What can hang from each mark:
digub: kotag lape
setok: buvun
getez: digub resukev vuvop
resukev: getez lape voripof
lese: digub vuvop
voripof: buvun
kotag: resukev vuvop
lape: vuvop
buvun: setok

Each row was made from one small tree. The marks that hang from a mark follow it in brackets, in alphabetical order. Every link used is in the known rows. Write each row's tree.
In the rows, 128 means zero.
Known rows:
digub{kotag lape{vuvop}}: [142 111 124 155  39 155 118 177 115 146 106 135 118 161 148 149  95 212
 146  93 135 140 137]
buvun{setok}: [138 124 142 128 120 139 130 110 160 132 119 129 129 121 130 111 130 107
 123 117 150 115 141]
lese{digub{kotag} vuvop}: [144 132 141 139  94 165 141 148  77 110  72 147 137 133 168 172  88 192
 154 114 125 135 112]
resukev{getez{digub{kotag}} lape{vuvop}}: [116 124 112 158  57  95 103 189  85 103  98 131 143 101 172 123 118 156
 122 139 111 193 162]
kotag{resukev{getez lape voripof} vuvop}: [ 64 113 140 165  90 135 145 214 136  66 105 136 123 125  91 103 114 106
 116 134  71 145 147]
resukev{lape{vuvop}}: [114 149 118 140  71  86 105 137 143 132 130 134 134 139 136 139 119 153
 134 118  93 146 138]
kotag{vuvop}: [118 118 122 142 124 164 135 161 145 110 111 130 144 154 109 145 113 126
 112 127 115 105 132]
digub{kotag{resukev{getez}} lape}: [ 92  73 155 172  73 189 164 219  99 108  96 156 117 131 138 118 106 161
 143  86 132 142 144]
lese{digub{lape}}: [130 124 144 112  72 139 145 125 101 134 105 139 135 145 162 160 117 179
 166  94 137 149 122]
resukev{getez lape voripof{buvun}}: [115 145 161 141  99  65 120 166 122 129 135 105 111  74 108  90 149 141
 107 173  94 151 120]
getez{digub resukev vuvop}: [152 187  93 121 105 123 118 110  59 123 134 128 180 102 179 140 120  84
  95 104 153 168  94]
setok{buvun}: [128 109 131 112 115 114 144 114 146 138 116 154 129 130 121 120 103 129
 102 132 137 149 122]
resukev{getez}: [111 111 146 132 110 127 142 169 109 112 119 119 127  94 125  93 140 106
 126 140 112 136 142]
kotag{resukev{lape} vuvop}: [ 69 120 125 168 116 151 140 170 163  92 108 169 149 172 110 162 106 122
 117  95  92 120 134]
kotag{resukev{lape voripof{buvun}} vuvop}: [ 97 144 140 163 115 122 129 164 163 113 123 147 133 148  82 149 108 149
 101 121  94 118 102]
voripof{buvun}: [145 141 144 129 137 115 126 122 137 156 135 130 134 119 119 138 134 146
 109 128 134 112 101]
getez{digub resukev}: [143 169 106 116 131 122 128  95  77 122 119 139 159 111 179 133 133 102
 107 101 158 171 102]
lese{digub{kotag lape} vuvop}: [151 114 149 141  61 177 159 158  63 129  63 142 126 149 183 184  87 221
 166  95 137 138 106]
lese{digub{kotag{resukev vuvop} lape}}: [ 98  93 140 166  64 221 157 198 121  93  73 180 149 194 144 189  71 198
 157  54 135 131 130]
digub{kotag{vuvop} lape}: [122  86 128 173  83 198 140 202 131 120  92 133 130 176 131 165  98 193
 121 105 141 118 139]
voripof{buvun{setok}}: [156 139 157 131 128 125 131 104 167 162 125 128 135 111 121 118 136 128
 106 121 156  95 113]
getez{resukev}: [126 164 127 129 123 140 132 116 115 126 133 137 142 122 146 120 134 109
 112  94 141 141 107]
resukev{getez lape{vuvop} voripof}: [105 143 134 137  44  71 109 179 117 106 127 104 110  91 118  81 130 136
 134 158  75 172 149]
digub{kotag{resukev}}: [107 109 129 165 124 178 132 169 128 104 114 170 125 149 124 140  98 153
 133  90 135 131 133]
lese{digub{lape} vuvop}: [147 128 148 112  66 155 171 127  65 139  71 133 133 145 179 180 102 185
 167  97 121 130  95]
digub{lape}: [133 108 139 129  93 140 143 137 116 150 119 125 119 143 142 143 126 159
 139 109 138 131 121]

Write each row's tree:
[143 123 131 136  19 155 120 166 102 132  91 150 134 159 170 167  87 228
 173  79 139 156 136]	lese{digub{kotag lape{vuvop}}}
[120 197 117 136  58  82  98 125 123 124 138 122 125 120 140 109 124 140
 122 107 103 175 115]	getez{resukev{lape{vuvop} voripof}}
[ 79 120 127 144 112 102 143 159  89  88 106 154 150  99 158 123 131  90
 122 120 107 181 138]	kotag{resukev{getez{digub} lape}}
[ 91  98 117 141 115 173 161 190  91  72  83 151 164 127 133 130 109  79
 110 112 112 142 133]	kotag{resukev{getez{digub}} vuvop}
[ 72 105 124 198 110 175 128 202 163  84  99 175 142 176 116 167  88 156
 114  95 105 127 147]	digub{kotag{resukev{lape} vuvop}}
[ 83 105 140 148  97 170 155 211 122  68 104 129 126 126  83  93 105  96
 120 127  92 128 136]	kotag{resukev{getez voripof} vuvop}
[ 99  79 131 182  85 223 155 210 135 105  88 167 134 191 124 173  81 179
 131  69 136 113 133]	digub{kotag{resukev vuvop} lape}
[141 136 134 106  26 133 133 133 104 138 100 139 141 158 163 160 100 191
 177  79 124 150 123]	lese{digub{lape{vuvop}}}
[132 115 105 158  72 170 135 170  63 116 109 154 158 145 173 174  81 154
 130  82 159 157 112]	getez{digub{kotag{resukev} lape} vuvop}
[123  99 138 157  62 194 143 188 117 108  75 147 144 177 150 182  86 210
 146  91 141 135 138]	lese{digub{kotag{vuvop} lape}}
[147 151 114 116  98 135 144 103  65 143 110 133 151 126 194 147 133 128
 116  81 168 174  98]	getez{digub{lape} resukev}
[143 156 104 145 127 146 116 125  75 115 109 148 152 117 184 138 120 135
 102 101 172 179 116]	getez{digub{kotag} resukev}
[ 78  80 140 185 101 211 156 243 128  68  88 160 142 143 107 121  93 126
 116 104 109 117 151]	digub{kotag{resukev{getez} vuvop}}
[112 130 163 137 113 124 146 172 111 113 130 130 117  88  92  81 126 118
 119 130 110 128 104]	kotag{resukev{getez voripof{buvun}}}
[101 120 154 153 106 157 154 207 128  97 111 132 130 115  73 102 111 117
 101 129  95 108 108]	kotag{resukev{getez voripof{buvun}} vuvop}
[124 161 118 134  60  70  93 138 138 126 136 115 113 128 122 117 118 159
 134 141  90 162 136]	resukev{lape{vuvop} voripof}
[139 208 131 138  64  70  96 120 132 153 142 123 132 110 129 118 130 159
 105 108 108 158  85]	getez{resukev{lape{vuvop} voripof{buvun}}}
[ 91 128 132 177 106 124 111 169 137  96 124 154 104 136 115 127 101 166
 132 120 114 164 139]	digub{kotag{resukev{lape voripof}}}
[132  98 131 119  87 124 154 158  57 124  99 114 136  99 173 120 138 126
 130 131 141 170 132]	resukev{getez{digub{lape}}}
[123 154 113 130  75  60 106 164  59  96 133  90 145  64 147  99 130  96
 109 184 101 196 135]	resukev{getez{digub vuvop} lape voripof}
[ 93 121 135 147  86 154 149 195  94  92 130 141 153 101 116 106 107  79
 129 109 102 128 124]	kotag{resukev{getez{vuvop}}}
[ 99 123 124 145 114 170 141 173 142  85 113 139 127 157  86 130  96 117
 123 113 106 118 122]	kotag{resukev{voripof} vuvop}
[159 115 103 138  50 140 113 156  79 142  95 131 138 150 183 161  98 198
 138  99 155 170 133]	getez{digub{kotag lape{vuvop}}}
[128 125 108 146 122 141 117 148  86  91 109 148 123 125 141 129  93 144
 128 121 152 176 124]	getez{digub{kotag{resukev{voripof}}}}
[134 127 124 110 108  92 127 149  61  98 114  95 122  73 142  82 137 101
 121 175 126 182 134]	resukev{getez{digub} voripof}
[ 76 130 126 162 108 136 128 172 157  86 116 145 128 160  94 141 102 129
 119 118  87 137 130]	kotag{resukev{lape voripof} vuvop}
[145 130 173 126 102 107 133 146 137 137 124 100 111  67 101  63 143 110
 105 157 136 122 125]	resukev{getez voripof{buvun{setok}}}
[130 103 114 154  98 150 122 214  80  74  89 106 132 106 129 105 105 131
 102 169 127 169 152]	resukev{getez{digub{kotag{vuvop}}} voripof}
[159 120 104 149  70 146 118 162  58 135 111 123 152 132 178 167  99 166
 123 117 164 163 121]	getez{digub{kotag lape} vuvop}
[ 67  98 147 187  96 143 136 211 125  84 107 167 124 114 130 114 116 140
 130 113 103 156 156]	digub{kotag{resukev{getez lape}}}
[137 129 106 162  88 192 142 167  79 116  81 144 157 160 180 172 104 162
  98  78 169 161 113]	getez{digub{kotag{vuvop} lape} resukev}
[122 160 147 145  74  63 111 180 104 129 152  94 131  65 104  96 137 126
 101 175  91 148 112]	resukev{getez{vuvop} lape voripof{buvun}}
[162 158 125 117  93  82 116 159  53 125 136  87 152  54 131  96 128 106
  98 177 126 159 100]	resukev{getez{digub vuvop} voripof{buvun}}
